Each row was made from one small tree. The marks that hang from a mark follow it in brackets, in alphabetical order. Every link used is in the known rows. Write each row's tree.
Known rows
Z(N(M(X(L)) S(W))): [ 0.331  0.375  2.603  0.130  0.526 -0.790 -0.395 -0.745 -1.233  4.409
  0.132 -1.308 -1.437  2.076 -2.143  0.386 -4.606  2.929  0.087 -3.527
  0.189 -3.407]
H(M(N(S) W X(L))): [-3.269  1.143  4.934  4.637 -2.670 -0.140  2.833 -0.215  0.581  0.885
 -2.039  1.496 -2.561 -1.008 -0.179 -2.482 -5.126  5.259  0.533 -5.597
  0.226 -0.002]
W(L M(N)): [-1.079 -0.294  1.890 -1.580 -2.752  2.884  1.438 -1.311 -1.534 -0.259
 -0.125  3.381 -0.942 -3.671  2.661 -0.792 -1.319 -0.464 -1.585 -0.113
 -1.784  0.610]
W(L(X) M(N(S)) Z): [ 0.694  0.934  4.811 -0.832 -2.627  1.506  0.398  0.091 -0.070  0.229
 -0.256  1.866 -1.554 -0.706  2.691 -1.847 -2.435 -1.353  1.111 -2.402
 -5.023 -0.210]
Z(N(S) W(L M)): [ 0.171 -0.910  3.296 -4.396 -1.762  3.836  2.179 -0.531 -0.372  2.221
 -0.825  1.061  2.550 -0.902  0.388 -2.264 -3.108 -1.914 -1.999 -2.651
 -1.125  0.070]
H(M(N(S))): [-2.975  0.491  3.482  2.907  0.398  0.938  1.121 -1.689  0.700  2.189
 -0.038  3.479 -0.894 -0.024 -0.337 -2.587 -2.577  3.338  1.232 -2.126
  0.752 -1.688]
M(N(S) W(Z) X): [-0.960  0.606  2.559  0.318 -1.972 -1.113  1.671  1.115  0.665 -0.345
 -2.176 -0.273 -3.250  1.269  1.633 -2.543 -4.061  6.313  1.637 -5.439
 -2.135  0.027]
M(W X): [-0.383  0.133  1.275  1.110 -3.039 -0.994  1.628  0.446 -0.118  0.599
 -1.038 -2.295 -0.258 -2.109  0.267  0.718 -1.914  2.646 -0.286 -3.320
 -0.515  0.535]
H(M(N(S) X)): [-2.657  1.467  4.077  2.798  1.027  1.044  1.926 -0.652  1.201  2.594
  1.134  2.480 -1.218 -0.475  0.038 -1.398 -3.555  5.713  1.108 -3.785
  1.456 -0.885]
N(M): [ 0.643 -1.045  0.535  0.323 -1.176 -1.141  0.542 -1.419 -0.412  2.389
  2.013  0.409 -0.105  0.402 -1.162  2.066 -0.880  1.185 -0.390  1.182
  1.533 -2.408]
N(M(X(L)) S(W)): [-0.299  1.116  2.101  1.182  0.252 -0.768  0.894 -0.187 -0.558  3.815
 -0.517 -1.195 -1.341  1.311 -0.966 -1.338 -3.901  4.232  0.432 -3.885
  1.440 -2.741]
Z(W): [-0.518 -0.306  0.050 -2.483 -0.469  0.736  1.978 -0.222  0.156  2.319
 -1.370  0.142  1.654 -0.856  1.387 -2.327 -0.434  1.323 -0.737 -2.256
  0.620 -0.706]
M(N(S) W(L) X): [-3.093  0.573  3.339  0.434 -3.200  1.503  1.785 -1.352 -0.518 -1.302
 -2.369  0.215 -0.351 -1.039  0.266 -3.285 -4.704  3.371 -1.491 -4.788
  0.389  2.314]
M(N W(L Z) X): [-1.017  0.790  2.426  0.135 -2.547 -0.747  0.986 -0.783 -0.243 -1.776
 -1.094  0.247 -3.127  0.038  1.025 -1.155 -3.604  3.653  0.492 -4.121
 -1.393  0.802]
H(M(W)): [-1.682 -0.124  2.867  4.454 -2.336 -0.650  1.481 -1.410  0.273  0.987
 -0.355  0.262 -0.250 -1.665 -1.645 -0.232 -1.207  0.312  1.125 -1.251
  0.153 -1.374]
S(N W(M(X) Z)): [ 4.012 -0.087  0.116 -1.753  0.553  1.282 -0.892  3.486 -1.183  2.682
  1.200 -2.591 -2.369 -1.455  4.678  2.262 -1.204  3.683  3.421 -3.437
 -4.853 -3.834]
W(L(X) M Z): [ 2.778  0.585  3.687 -0.362 -2.973  0.324 -0.048  0.210  0.023  1.065
  1.309 -0.010 -0.708 -1.988  1.676  1.218 -0.615 -3.843  1.217 -1.169
 -4.897 -0.528]
Z(N(M) W): [ 0.469 -1.384  1.170 -3.309 -0.282  0.043  1.122 -1.228 -0.339  2.838
  1.112 -0.087  0.925  1.627 -1.300  1.104 -1.843  0.452 -1.078 -0.374
  1.212 -2.969]
Z(N(M(X) S(W))): [ 0.288  0.344  2.129 -0.752  1.594 -0.325 -0.618 -1.269 -1.008  4.090
  1.280 -1.630 -0.446  2.277 -2.318  0.812 -3.436  2.734  0.569 -2.204
  0.493 -3.564]
W(L(X) M Z(N)): [ 3.349 -0.015  4.360 -1.246 -2.642  0.413 -1.117 -0.221 -0.492  1.859
  1.866 -0.059 -0.969 -1.046  0.462  2.724 -1.663 -4.705  1.032 -1.027
 -5.797 -1.526]
Z(N W(M)): [ 1.065 -1.307  1.414 -4.506 -1.228  1.911  2.058  0.723 -0.722  2.673
 -0.460  0.364  0.796 -2.017  1.994  0.330 -0.856 -0.577 -1.230 -1.432
 -2.393 -1.500]
Z(N(M(W(L)) S)): [-0.185 -1.507  3.371  0.070 -3.478  0.307  0.010 -2.709 -1.001  1.096
  0.262 -0.709  0.978  1.876 -4.189  0.596 -4.249 -1.421 -1.418 -0.725
  0.558 -1.301]
N(M(X(L)) S): [ 0.691 -0.056  2.824  1.081 -1.943 -0.908  1.990  0.168  0.665  3.741
  1.012 -0.211 -0.539  1.086 -1.042  0.634 -4.751  4.382 -0.699 -3.152
  2.062 -1.132]

Which tree is each row?
[-0.806  0.688  2.602 -1.676 -1.558  1.603  0.815 -1.690 -0.175  1.113
 -1.070 -0.742  3.172 -1.667  0.390 -2.256 -0.930 -3.238 -1.320 -2.680
  0.015  0.385]
Z(W(L(X)))
[-4.033  2.450  5.020  3.817  1.137  1.844 -0.606 -3.195 -0.655  1.417
 -0.964  1.817 -0.253 -0.341 -0.874 -4.139 -2.191 -0.454  1.593 -2.866
 -0.283 -2.154]
H(M(N(S(W(L(X))))))
[-0.650 -0.073  1.105 -0.783  1.318  0.389 -1.789 -1.262 -1.520  3.766
 -1.473 -0.635  0.171  1.171 -1.379 -2.009 -2.219  0.464  0.688 -2.621
 -1.469 -2.905]
Z(N(S(W)))
[ 1.840 -0.521 -0.222 -0.333  0.942  0.844 -1.405  0.496 -1.825  2.632
  2.140 -3.220 -0.232 -0.027  1.007  2.872 -1.878  3.742  1.242 -1.787
  0.113 -4.348]
S(N(M(X)) W)
[-1.866  0.681  1.864 -0.553  0.015  0.943  1.195 -0.011  0.223  1.834
 -0.604  1.372 -0.928 -0.472  1.785 -2.030 -3.611  6.101 -0.219 -4.115
  0.187  0.290]
M(N(S) X)
[ 0.497 -0.412  3.132 -2.576 -0.814  0.125  2.368  0.160  0.478  4.081
  0.182 -0.657  0.476  2.239 -1.173 -0.163 -5.173  3.379 -1.382 -4.383
  1.620 -1.793]
Z(N(M(X(L)) S) W)
[ 2.492 -0.152  3.685 -0.997 -0.230 -0.586 -0.452 -1.356  0.754  2.985
  3.316  0.010 -0.854  3.716 -3.163  1.787 -5.236  1.861  0.817 -2.368
  0.507 -1.776]
W(L Z(N(M(X) S)))
[ 0.327  0.373  2.127 -3.545 -1.709  3.200  3.576  0.361  0.192  1.319
  0.201  0.431  1.532 -3.610  2.584 -0.964 -1.479  0.548 -1.837 -2.882
  0.201  1.373]
Z(W(L M(X)))
[-2.995  0.949  4.085  4.631 -2.688 -0.875  2.393 -0.444  0.094  0.415
 -1.304  1.415 -3.305 -2.061  0.239 -0.617 -3.946  4.453  0.313 -4.446
 -0.097 -0.276]
H(M(N W X(L)))
[-0.238  0.051  3.198  4.202 -1.735 -1.816  1.192 -0.430  1.164  1.216
  0.146  0.317 -1.994  0.393 -1.405 -0.085 -1.403  1.232  3.006 -1.860
 -1.044 -2.278]
H(M(W(Z)))
[-1.247  2.052  1.901  0.431  1.093 -0.856  0.259  0.955 -0.508  2.517
 -2.863  0.728 -4.448  1.465  2.540 -4.102 -4.567  6.964  1.810 -6.689
 -1.797 -1.678]
M(N(S(W(Z))) X(L))
[ 3.136 -1.690  2.684  0.993 -4.542 -0.252 -1.373 -0.165 -0.821 -0.352
  1.871 -3.375  0.622  0.865 -0.539  3.706 -2.724 -1.873  1.085 -0.952
 -2.354 -2.639]
S(N(M(W(L(X) Z))))
[-3.163  1.080  3.617  3.766 -1.318 -0.057  2.230 -0.912  0.379  0.034
 -0.144  1.060 -2.207 -1.933  0.106 -0.337 -2.518  4.386  0.717 -3.095
  0.343 -0.527]
H(M(N W X))
[ 0.251  1.261  0.405  0.009  1.556 -0.258 -1.745 -1.745 -1.194  1.871
 -0.906 -0.250 -1.676  1.098 -0.186 -2.647 -1.018 -0.315  2.263 -2.170
 -1.136 -2.477]
S(W(L Z))
[ 1.813 -0.076  0.810 -1.443 -0.810  3.936 -0.694  0.882 -2.434  1.485
  0.781 -2.041  0.571 -3.815  3.225  1.569 -1.845  0.605  0.348 -2.786
 -2.277 -1.621]
S(N W(L M(X)))
[ 0.576  0.518  4.238  3.227 -0.822 -2.087  0.994  0.087  1.353  2.032
  1.607 -0.865 -2.584  0.664 -1.938  2.149 -3.156  2.779  2.682 -3.510
 -1.242 -2.184]
H(M(W(Z(N)) X))
[-3.120  0.976  0.637 -0.311  1.199  0.958 -0.387 -1.375 -1.673  1.591
 -3.028  1.468 -1.370  0.372  1.637 -5.010 -1.685  3.349  0.758 -2.862
 -0.960 -2.024]
M(N(S(W)))
[-1.090  0.487  2.205 -4.103 -0.877  2.833  4.275  1.696  0.490  1.417
 -1.485  1.398 -0.108 -2.190  4.597 -3.033 -1.900  4.637 -0.889 -4.170
 -1.060  0.399]
Z(W(M(N(S) X)))
[ 3.000 -1.787  0.873  0.321 -2.630  0.117 -0.033  1.325 -0.664  2.814
  2.695 -1.703 -0.336 -0.446  0.965  4.821 -4.042  3.888 -0.448 -2.291
  0.341 -2.310]
S(N(M(X(L))))
[-0.755  0.551  2.469 -1.715 -2.210  2.919  2.016 -0.474 -0.987  0.085
  0.844  2.387 -1.362 -4.186  3.036  0.363 -2.310  1.845 -1.611 -1.696
 -1.251  1.482]
W(L M(N X))
[ 0.533  0.514  2.478 -0.795 -0.512  0.673  0.236  0.997 -1.432  4.106
 -1.397 -0.678 -1.564 -1.140  0.817 -0.536 -3.765  1.826  0.098 -4.552
 -3.086 -2.084]
Z(N(S(W(M(X(L))))))
[-3.833  1.355  5.374  3.712 -1.953  1.608  2.415 -2.078  0.622 -0.264
 -0.619  1.609 -0.677 -0.977 -1.280 -2.449 -4.516  3.354  0.206 -4.398
  1.405  0.845]
H(M(N(S) W(L) X))
[-0.692  0.461  1.029  0.391  0.911 -0.102 -0.049 -1.516 -0.959  3.120
 -0.313 -0.628  0.023  1.930 -1.496 -2.027 -1.520  1.832  0.950 -0.845
  1.210 -3.620]
N(M S(W))
[ 1.397 -1.227  1.314  0.176 -2.656 -2.493 -0.507 -0.067 -0.338  0.854
 -0.994 -1.336 -2.053  1.302 -0.891  0.897 -2.124  0.312  1.533 -2.017
 -3.458 -1.931]
M(W(Z(N)))
[ 0.705  0.337  3.171  1.717 -4.238 -1.469 -0.613 -1.167 -0.226 -0.834
 -1.281 -2.134 -0.304 -0.240 -0.775 -0.439 -1.640 -3.356  1.147 -2.467
 -3.189 -0.221]
M(W(L(X) Z))
[-0.040 -0.874  4.799  0.877 -3.931 -0.193 -0.603 -2.592 -0.898  0.964
  0.194 -2.053  1.685  1.437 -4.072  1.038 -3.796 -3.590 -1.041 -1.043
 -0.996 -1.341]
Z(N(M(W(L(X))) S))
[ 0.727 -0.162  3.746 -3.745 -2.473  2.778  1.022 -0.765 -1.027  1.632
 -0.137 -0.419  2.328 -2.634  0.959  0.284 -1.228 -4.929 -1.666 -1.854
 -3.154 -0.566]
Z(N W(L(X) M))
[ 1.777 -0.007  1.833 -0.513 -1.915  3.655 -2.202  0.286 -3.005  1.114
 -0.089 -2.600  1.505 -3.808  2.974  1.210 -0.436 -3.932  0.684 -1.698
 -4.691 -2.559]
S(N W(L(X) M))
[ 1.165  0.391 -0.018 -0.732  2.442 -1.721 -2.544 -0.600 -1.460  3.443
 -0.621 -0.874 -2.766  2.100 -0.210 -0.726 -0.854  0.895  3.039 -2.083
 -2.959 -4.445]
S(W(Z(N)))
[-0.860 -0.478  1.886 -1.501 -2.083  2.113  1.944  0.660 -0.742  1.276
 -1.098  2.871 -1.145 -2.343  3.464 -1.764 -1.472  2.340 -0.542 -1.346
 -2.684 -0.430]
W(M(N(S)))
[ 0.374  1.670  1.156 -0.725  0.377 -0.542  0.776  1.963 -1.315  1.913
 -1.648  0.741 -5.857 -1.155  4.650 -1.497 -1.771  4.866  2.325 -4.183
 -4.500 -2.542]
S(W(M(N X(L)) Z))
